Each row comes from the steps of one walk. Every step used is in the known rows, and no mark comes twice. Write the walk behind each row, first mark first.
Known rows:
muvu -> mevun -> pusul -> mulof -> zorit -> zotut: [ 20.4  -3.0 -25.5 -12.9 -33.1  26.0  -4.3  -4.1 -28.1   6.8   4.0  -2.3
  -9.3   8.9   6.8 -22.6 -60.5 -10.0 -10.1  19.3 -50.6 -11.5   7.6 -20.3
  12.2  -8.8 -31.7 -14.5]
fasis -> muvu -> mevun -> pusul: [ 14.0   8.9 -16.9  -0.2 -14.3   2.7  10.0  -9.3   2.4 -14.4   9.7   8.9
   0.7  17.8  -8.8 -10.7 -27.4 -10.9   2.0   2.0 -16.7   4.0   4.6  -7.7
  14.8 -11.8 -22.0   1.6]
bika -> mulof -> zorit -> zotut: [  9.1 -13.1 -22.5   8.8  -1.7  13.6   9.0  11.4 -27.9   6.9  15.4   2.1
   1.4  -0.3  12.0 -31.0 -17.1   1.6  -6.9  13.4 -25.7  -2.1  -6.6  -7.0
   0.0   8.4 -23.5   5.7]
bika -> mulof: [  7.8  -9.3 -11.6   7.1   0.2 -13.1   7.9  17.3 -20.1 -10.1   1.0   4.1
  -1.8   6.5   3.1 -14.9   9.2   5.1  -3.3 -11.4  -4.4  -1.7  -9.3  -2.0
  -4.9  14.7 -11.4   7.6]
fasis -> muvu -> zubifo: [ -2.1  28.3 -15.7  13.9  -5.1 -12.8   1.3 -14.4  16.2 -13.1  16.6  -1.5
  21.4  17.7  -7.0 -23.2   1.7   8.1   1.0 -20.3   5.3  22.9  -4.0  -3.9
 -12.6  13.6  -3.2   1.1]
mevun -> pusul: [ 10.6  -7.8   1.5   3.5 -12.8 -13.7   4.2   2.5  -0.4  -6.2  -6.7  -3.8
 -10.0  -5.0  -3.9   6.8 -24.5  -7.3  -6.8  -1.7  -5.7  -4.9   2.9 -10.6
   0.0  -4.5 -19.2  -0.4]
bika -> pusul -> muvu -> mevun: [ 12.2  -1.1  -7.0   6.0 -29.6   9.0  -8.4   8.0 -14.9  -2.4   5.0 -10.1
  10.8  11.0  -2.4 -10.6  -2.5 -16.4  -8.9   5.2 -27.2 -16.6   2.6  27.8
   6.4 -16.3   2.1   6.3]
pusul -> bika -> mulof: [ 10.8  -3.6 -31.1  -4.6   6.8   8.8  14.7  12.9  -3.3 -15.1   1.6   1.9
 -22.3  14.3   7.5 -25.1   4.1   7.5  -4.5 -15.1  -7.3  -0.1  -8.1   4.4
  -4.8  10.0 -16.2   3.5]
pusul -> mevun -> muvu: [  2.3  12.7  -1.4 -10.2 -10.4  -9.4  -9.2 -20.9  -1.9   2.9  -5.4 -14.4
   1.0  13.1   2.0  -4.5 -12.5  -3.9   3.7 -17.5 -18.9  14.6  -5.0 -11.4
  -5.2   5.2  -4.6  15.5]
bika -> pusul -> muvu -> zubifo: [  6.8   8.9  -8.0  21.2 -32.1 -19.0 -12.5   5.4   0.9  -7.0   3.3 -25.9
  21.4   4.6  -4.2 -17.0   3.6  -4.9 -16.6 -15.8 -11.3  -0.7  -2.9  21.8
 -21.8   4.2   4.6   5.8]
bika -> pusul -> muvu: [  7.3  -4.4  -8.0  11.0 -25.0  -8.2  -6.4   5.6   2.4   0.0   7.4 -20.8
  11.8   1.5   3.9  -2.8   7.9 -16.5 -13.9  -1.9 -20.5  -4.5  -2.5  26.7
  -3.9  -2.8   9.2  15.5]
zubifo -> muvu -> fasis: [  9.0 -13.2  -9.7  -3.2  -6.1   2.5 -10.5  -5.3   3.6  -4.7  12.1  13.0
  16.0  -3.3 -10.1 -18.2   0.8   8.1   0.0  12.5  -4.3  -5.3  -1.7   4.9
   0.3 -10.7  -9.6  -0.9]
bigo -> zorit -> zotut: [  1.3 -13.8  -3.0 -13.5  -2.1  16.2  12.5  -1.2   7.6   4.3  19.2 -20.5
  23.8 -24.0   4.4 -16.0 -11.0   0.1   5.5  10.5 -13.8   3.9   1.2   2.2
   6.5 -17.4   1.5  -6.4]
pusul -> mevun: [  1.4  -0.3  -3.1   0.9  -2.4   4.6 -11.7  -4.0  -6.4  10.2  -4.4  -6.1
   3.5   3.5   6.7  -0.7  -8.5   3.6   2.6 -12.9  -6.7   6.1   2.7  -5.9
  -2.9   6.9  -5.4   2.8]
mevun -> pusul -> mulof: [ 16.6  -6.1 -14.9  -7.6 -27.2 -23.0  -3.3   1.0  -3.8  -8.5  -9.5  -8.7
  -8.5   4.3   4.1   2.0 -25.4  -5.7 -13.3 -10.9 -23.1  -0.5  -1.3 -13.0
  -2.0  11.2 -14.9  -1.9]
muvu -> mevun -> pusul -> bika: [ 18.1   2.7 -19.9 -12.9 -12.6  27.0   9.3   0.1   2.0 -14.4  -5.3   0.8
 -32.9  12.6  -6.5 -13.3 -36.6  -5.7  -1.1   0.1 -14.7 -13.1  11.0  -3.6
   9.1 -23.7 -30.3 -14.0]
bigo -> zorit: [ -4.5  -1.3   3.0 -13.5  -0.9   9.0   4.3  -8.1  14.7  -0.3  10.5 -12.4
  14.2 -16.1   3.5 -10.3  -3.3  -2.3   2.9   1.3   9.8  11.0   0.9   7.5
  13.2 -11.0  -1.7 -18.3]
zubifo -> muvu -> mevun -> pusul -> bika -> mulof: [ 28.9 -22.2 -33.9 -15.1 -18.6  14.9  13.4  19.5 -12.7 -28.1  -6.9   2.3
 -25.3   7.8  -1.5 -26.4 -21.8   3.8  -5.8   0.5 -29.7 -17.6  -9.2  -1.2
   9.5 -13.4 -40.2  -3.8]
zorit -> zotut: [  4.7 -12.7  -5.5  -0.7   0.2   8.1   6.9   5.6  -6.0   3.4  10.4  -9.3
  11.5 -10.2   1.7  -5.3  -7.6   0.7   2.9   9.3 -24.9  -4.9  -1.3  -5.0
  -7.2  -8.0   2.4  10.4]
bika -> mulof -> pusul: [  9.5  -9.2 -11.6  21.4 -17.5 -14.6  16.2  23.4 -25.3 -17.4  10.0  10.2
  -5.7  -0.2  -6.8 -12.9  15.9   3.6 -12.0 -13.9   1.0  -9.2 -15.4  -3.7
   3.2  24.1 -22.1   6.1]
mevun -> pusul -> muvu: [ 18.9  -9.6  -4.7  -0.4 -26.9 -18.6  -5.6   2.1  -6.3 -12.9  -1.2  -4.3
  -3.1  -4.6   7.2   4.3 -34.1 -14.7 -14.6 -15.3 -14.9   6.6   2.0   1.5
   4.3   0.2 -11.9   5.9]
mevun -> pusul -> mulof -> zorit: [ 12.6   3.0 -21.8  -6.1 -28.5  -1.6  -8.7 -11.0  -3.6   4.4  -4.9  -2.1
 -15.7   8.9  11.9  -8.7 -47.7 -11.9 -16.8   4.2 -20.0   5.2   3.7 -17.3
   9.3  11.2 -26.9 -14.6]
bika -> pusul: [  0.0  -2.4  -4.5  13.6  -9.9  -3.3   1.6   4.6   9.3   6.3  -0.9 -18.5
   7.3   0.6  -5.8  -1.6  13.7  -7.8  -7.1  12.6 -11.3 -15.9  -3.7  15.9
  -6.5  -8.2   2.2   8.0]
zubifo -> muvu -> mevun -> pusul: [ 19.1 -16.9  -4.4  -9.9 -23.1   6.5   0.0   5.9  -6.4 -10.4  -6.9   2.5
  -2.4  -8.1  -9.4  -0.9 -26.2  -4.3  -2.6  15.9 -17.7 -19.3  -1.3  -5.3
  13.7 -24.7 -25.3  -8.6]
pusul -> bika -> mulof -> muvu: [ 10.7  17.7 -39.3   0.1   6.3  11.1  20.1  -5.6  -7.3 -19.7  -8.3  -0.4
 -25.8  25.5   5.9 -38.6   7.2   9.3  -3.0 -22.6  -7.2  12.4  -6.4  -1.3
   2.1   9.8 -17.8   5.6]
mevun -> muvu: [  0.9  12.9   0.4  -9.8  -7.3 -13.6   2.6 -14.3   2.8  -6.4  -1.2  -9.3
  -1.1   9.5  -2.9  -7.0   0.0  -6.2  -0.1  -6.9 -13.5   8.8  -7.1  -5.2
  -0.9  -2.5   1.4  14.7]
muvu -> mevun -> pusul -> mulof -> zorit -> bigo: [  8.8   6.7  -6.1  13.5 -35.8  15.5 -13.9  -7.5 -27.6   4.6  10.5   3.2
 -32.0  17.4   8.8  -6.7 -57.7 -21.5 -12.8  10.2 -32.5 -18.9  13.7  -5.6
  22.1  -9.1 -39.8 -18.2]

Which walk is each row?
[  2.4  14.4 -16.7  -3.0  -4.7  14.7   6.9 -11.1   1.0  -9.9  17.7  11.7
  11.1  25.1  -4.3 -17.0  -2.2  -3.6   8.8   2.1 -10.3   8.3   1.9   0.2
  13.9  -7.2  -4.0   1.4]
fasis -> muvu -> mevun
[ 22.2  10.3 -38.9   2.2  -5.4  -2.8  23.9  -3.3  -5.7 -24.8 -15.3  -5.8
 -35.6  18.8   3.1 -33.8 -17.5   1.2 -10.9 -25.1 -12.7   5.9  -3.5 -12.8
   2.3   4.8 -35.2   5.8]
mevun -> pusul -> bika -> mulof -> muvu
[ 18.4   3.9  -3.2   9.5 -35.6 -29.0 -10.9   3.0  -7.5 -17.7  -1.7 -10.8
   1.2  -0.4  -0.1  -9.5 -36.8  -4.0 -18.5 -31.9  -7.1  10.1   0.4  -3.2
 -14.0   7.0 -16.5  -3.1]
mevun -> pusul -> muvu -> zubifo
[ 10.5  -9.5 -14.0  21.9 -20.4  -9.0   2.9  17.4 -31.7  -5.4   7.2   4.8
  -2.9   3.0  -1.6 -12.1   6.0   6.0  -8.5 -25.2  -5.6  -1.7 -13.3 -11.9
  -0.1  31.4 -27.9   6.3]
bika -> mulof -> pusul -> mevun
[  7.3  -9.9  -3.3 -12.4 -11.2  21.2  -4.5   5.8 -10.2  -5.2  -0.7   3.3
   7.0  -1.5  -6.0  -7.2  -3.2   4.4   4.7  16.7 -12.9 -14.8  -4.5   4.4
  13.9 -21.6  -6.6  -7.3]
zubifo -> muvu -> mevun
[  0.7  25.1   2.3  -0.5 -15.3 -25.4  -2.7 -17.5   2.6 -11.5  -4.7 -15.5
   7.4  13.6 -10.7 -19.4  -4.0   5.2  -4.1 -21.4  -3.9  10.2  -6.8 -12.0
 -20.3   6.5  -6.1   4.2]
mevun -> muvu -> zubifo
[ 14.9  20.7 -39.5  -7.3 -33.0  14.8  -3.3 -22.7  -4.4  -4.6  11.5   8.4
  -6.5  32.6   7.0 -24.9 -50.4 -15.7  -7.8   6.0 -30.4  12.5   5.0 -13.5
  23.6   3.1 -31.0 -14.1]
fasis -> muvu -> mevun -> pusul -> mulof -> zorit
[ 21.2  -9.6 -22.6 -20.1 -16.7  28.7   5.2   2.7   8.2 -15.7  -4.4  -2.9
 -21.7   0.0  -5.9 -13.0 -33.0  -1.4  -3.2  11.0 -23.7 -15.7   0.5   1.9
  13.2 -28.3 -28.6 -12.3]
zubifo -> muvu -> mevun -> pusul -> bika
[ 26.3 -11.3 -40.9 -12.1 -19.9  36.3   7.3   6.5 -12.2 -13.2  -0.8   8.2
 -32.6   9.9   2.8 -38.4 -42.4  -2.8  -9.3  13.4 -23.4 -13.7  -5.8  -1.8
  21.7 -15.3 -54.0 -16.8]
zubifo -> muvu -> mevun -> pusul -> bika -> mulof -> zorit
[ 10.9  20.0 -27.4  -1.7 -12.6  -6.2  -8.0 -26.9 -11.4  -7.2  -0.5   7.5
   2.6  31.1  -3.6 -35.6   0.6   7.0  -7.0 -14.6 -11.0  11.5   5.4 -10.9
  -0.5   8.4  -9.0  -1.3]
pusul -> mulof -> muvu -> fasis
[ 24.0  -8.8  -8.8   4.2 -28.2 -17.8 -13.2  -4.2  -9.4 -13.2  12.6  10.9
   0.2   2.0  -2.4 -14.3 -33.4 -11.4 -13.6 -10.8 -11.1   3.2  10.7   2.3
   0.1  -5.2 -20.4   5.6]
mevun -> pusul -> muvu -> fasis
[ 21.0 -10.4 -15.9  13.0 -35.3  -0.2   4.9  27.6 -49.2 -25.2  14.2  19.3
  -3.3  10.0  -2.9 -22.9   0.3  -4.1 -15.7 -20.8 -14.3  -8.0 -10.7   7.4
  14.8  14.7 -21.0   3.6]
bika -> mulof -> pusul -> muvu -> mevun
[ 13.6  -4.3   1.6  -2.2 -18.6   6.2   3.2   3.6 -15.9  -8.1  -8.8   5.0
 -13.2   3.0 -11.0  -0.8 -32.8  -8.7  -2.9   6.8 -11.5 -15.0   7.0 -11.1
  10.3 -16.9 -25.6  -9.8]
muvu -> mevun -> pusul
[  6.4  19.6 -28.2   8.1 -23.2  -9.1   0.7 -15.6   0.9   0.9 -13.8 -27.4
   2.8  23.6  -1.0 -17.9  15.7  -4.9 -13.3  -5.0 -27.9  -1.5  -5.7   6.2
  -1.1   5.9   3.8   8.7]
bika -> pusul -> mulof -> muvu
[ 16.4  28.6 -22.4   6.6 -31.9 -30.8  -1.7 -17.8  -6.9 -17.7 -21.6 -19.7
  -5.2  20.4  -4.0 -23.6 -26.4   6.3 -16.6 -34.5 -12.8  12.6  -0.1 -26.9
 -12.6  18.8 -21.1  -9.7]
mevun -> pusul -> mulof -> muvu -> zubifo
[  3.6   7.7 -21.8   5.8 -11.5  19.3  13.1   1.5  10.4 -14.5  10.8   1.3
 -22.9   0.9  -7.4 -11.9  -2.4  -0.1  -6.3  -9.2   1.8  -3.4  -4.2   2.9
   6.5   7.0 -13.1  -5.7]
mulof -> pusul -> bika
[ 13.0  -0.2  -4.6   8.5 -37.3  13.5  -4.8   9.4 -30.1 -14.8  16.6  12.7
  -0.6   4.0  -6.8  -9.6 -10.0 -11.2 -10.3 -10.0 -10.7  -6.2  -1.9   8.9
  18.9   1.9  -9.1  -4.0]
mulof -> pusul -> muvu -> mevun
[ 20.4  16.8 -51.8  -2.6 -13.3  33.7  17.7  -7.4  -2.0 -18.0  16.7  13.9
 -29.1  35.1   7.1 -47.9 -42.3  -8.9  -5.1   0.7 -21.4   7.4   0.6  -5.5
  21.9  -1.1 -50.4  -7.4]
fasis -> muvu -> mevun -> pusul -> bika -> mulof -> zorit
[ -1.1  32.9  -6.1  14.7  -4.9  -7.3  -0.9 -20.1  -2.4  -9.1 -12.1  -8.5
   4.8  14.8  -7.6 -26.4   2.7  12.9  -4.8 -22.6  11.2  13.0   0.3 -13.6
 -10.4   5.2  -7.7  -7.7]
mulof -> muvu -> zubifo
[ 11.4  19.4 -31.8  11.4 -23.8  -9.6  -6.6 -22.2  -2.7  -1.4  -0.9  -8.5
   9.9  31.6  -9.6 -36.8  14.4   0.4 -11.5  -2.2 -22.6  -2.4   2.8   5.0
  -6.8   0.9  -7.0   6.9]
bika -> pusul -> mulof -> muvu -> fasis
[ 16.7   7.8 -21.4 -12.5 -34.1  18.2 -10.4  -8.4 -21.7   3.7  -5.1   2.9
 -18.4  20.3   5.6 -15.2 -50.5 -11.9 -12.4  10.7 -24.0  -6.6   7.4 -16.7
  18.5  -4.3 -34.5 -26.2]
muvu -> mevun -> pusul -> mulof -> zorit
[  1.6   9.9 -27.4   5.9 -26.6   9.6 -11.9  -8.1   3.7  15.7   1.1 -17.6
  -0.2  16.1   9.1 -16.7  -6.2 -12.0 -16.9  18.1 -24.9  -4.6  -1.9  10.4
   2.6   7.9  -6.6  -7.3]
bika -> pusul -> mulof -> zorit
[ 21.8  15.4 -27.8   1.2 -24.4 -19.2  -3.5 -25.0  -8.0 -13.2  -7.6   5.0
  -7.2  24.6  -6.5 -29.6 -24.9   0.5 -12.9 -16.0 -18.3   6.8   8.2 -21.4
   1.3   4.2 -25.1  -1.0]
mevun -> pusul -> mulof -> muvu -> fasis
[  0.6  -1.2 -12.0   1.9  -2.3  27.7  -1.2  -6.6  -7.7  15.2  15.2  -3.2
   0.8  -7.2  10.0 -16.8 -28.0  -4.0  -1.2  21.9 -20.1   0.4   3.2  -5.1
   3.2  -6.5 -10.1  -3.4]
mulof -> zorit -> zotut
[  3.3  13.2  -0.6   5.8 -26.5 -12.2  -0.7 -15.3 -10.1  -2.4   5.4  -9.2
  -0.9   5.5  -8.5  -5.5  -6.5  -4.8  -2.5 -20.7 -15.6   7.9 -11.0 -14.8
   2.9  14.0 -15.1  12.0]
mulof -> pusul -> mevun -> muvu
[  1.3  28.1   0.3  16.1 -33.3 -21.5  -8.2 -15.8  -9.2  -8.9   2.6 -15.7
   8.0   9.4 -17.7 -19.9  -9.2   5.5  -8.4 -38.1  -7.2  12.2 -12.7 -21.2
 -15.0  22.2 -21.7   1.9]
mulof -> pusul -> mevun -> muvu -> zubifo
[ 11.2  30.6 -38.8   9.8   0.3   1.4  13.4  -5.2  -7.1 -24.7 -10.3  -6.7
 -16.8  28.7  -1.5 -52.8   6.5  21.4  -8.0 -37.7   2.8  14.3  -7.4  -8.4
 -15.6  17.1 -21.7  -4.5]
pusul -> bika -> mulof -> muvu -> zubifo
[ 23.3 -10.6 -43.0  -0.2 -10.0  23.2  17.7   8.8 -10.1  -5.4   8.8  -6.8
 -29.0   1.3  13.6 -35.6 -48.8  -3.4 -10.0   6.4 -35.1  -4.0  -1.7 -10.5
   0.2  -1.7 -43.1   0.7]
mevun -> pusul -> bika -> mulof -> zorit -> zotut
[  2.1   0.3  -3.6  16.9 -19.8   2.7  -4.1  -0.8 -11.4   2.6   6.2   0.6
   0.8  -3.0  -4.2  -0.2  -6.7   0.6  -4.6 -14.5  -0.5  -0.2  -4.9  -9.7
   4.3  17.1 -17.1  -1.3]
mulof -> pusul -> mevun
[ 22.8 -12.2 -21.0  22.4 -32.4 -19.3  -2.1  16.6 -37.2 -24.4  30.0  26.8
   5.2   8.4  -5.4 -34.5   5.7   0.3 -19.2 -25.0  -3.7  -1.1  -8.5   8.2
   2.8  22.0 -23.5   9.8]
bika -> mulof -> pusul -> muvu -> fasis
[ 10.5  15.5 -10.9  22.7 -35.3 -34.8   1.1   1.9 -29.6 -19.7   5.1 -10.2
   5.2  16.8 -12.2 -33.2   4.4  11.1 -11.5 -45.6  -9.1  10.3 -20.5 -23.8
 -20.0  37.4 -32.0  11.2]
bika -> mulof -> pusul -> mevun -> muvu -> zubifo
[ 23.6 -19.6 -31.4 -17.6 -41.7  26.9  -6.6  -0.6 -21.9   4.6   6.3  -6.6
   1.0  -0.9   7.2 -21.8 -58.1  -7.7  -9.4  30.8 -57.3 -14.5  -2.2 -15.2
  16.1 -17.2 -31.6 -12.6]
zubifo -> muvu -> mevun -> pusul -> mulof -> zorit -> zotut
[  9.6  22.1 -26.4   0.7 -27.3  11.6   0.1 -11.5 -14.7  -1.8 -15.0 -19.4
   2.2  32.8  -5.9 -25.6   9.0  -4.7  -9.1   2.6 -31.9 -11.4   0.0   4.7
   7.5  -5.8  -2.8  -0.8]
bika -> pusul -> mulof -> muvu -> mevun
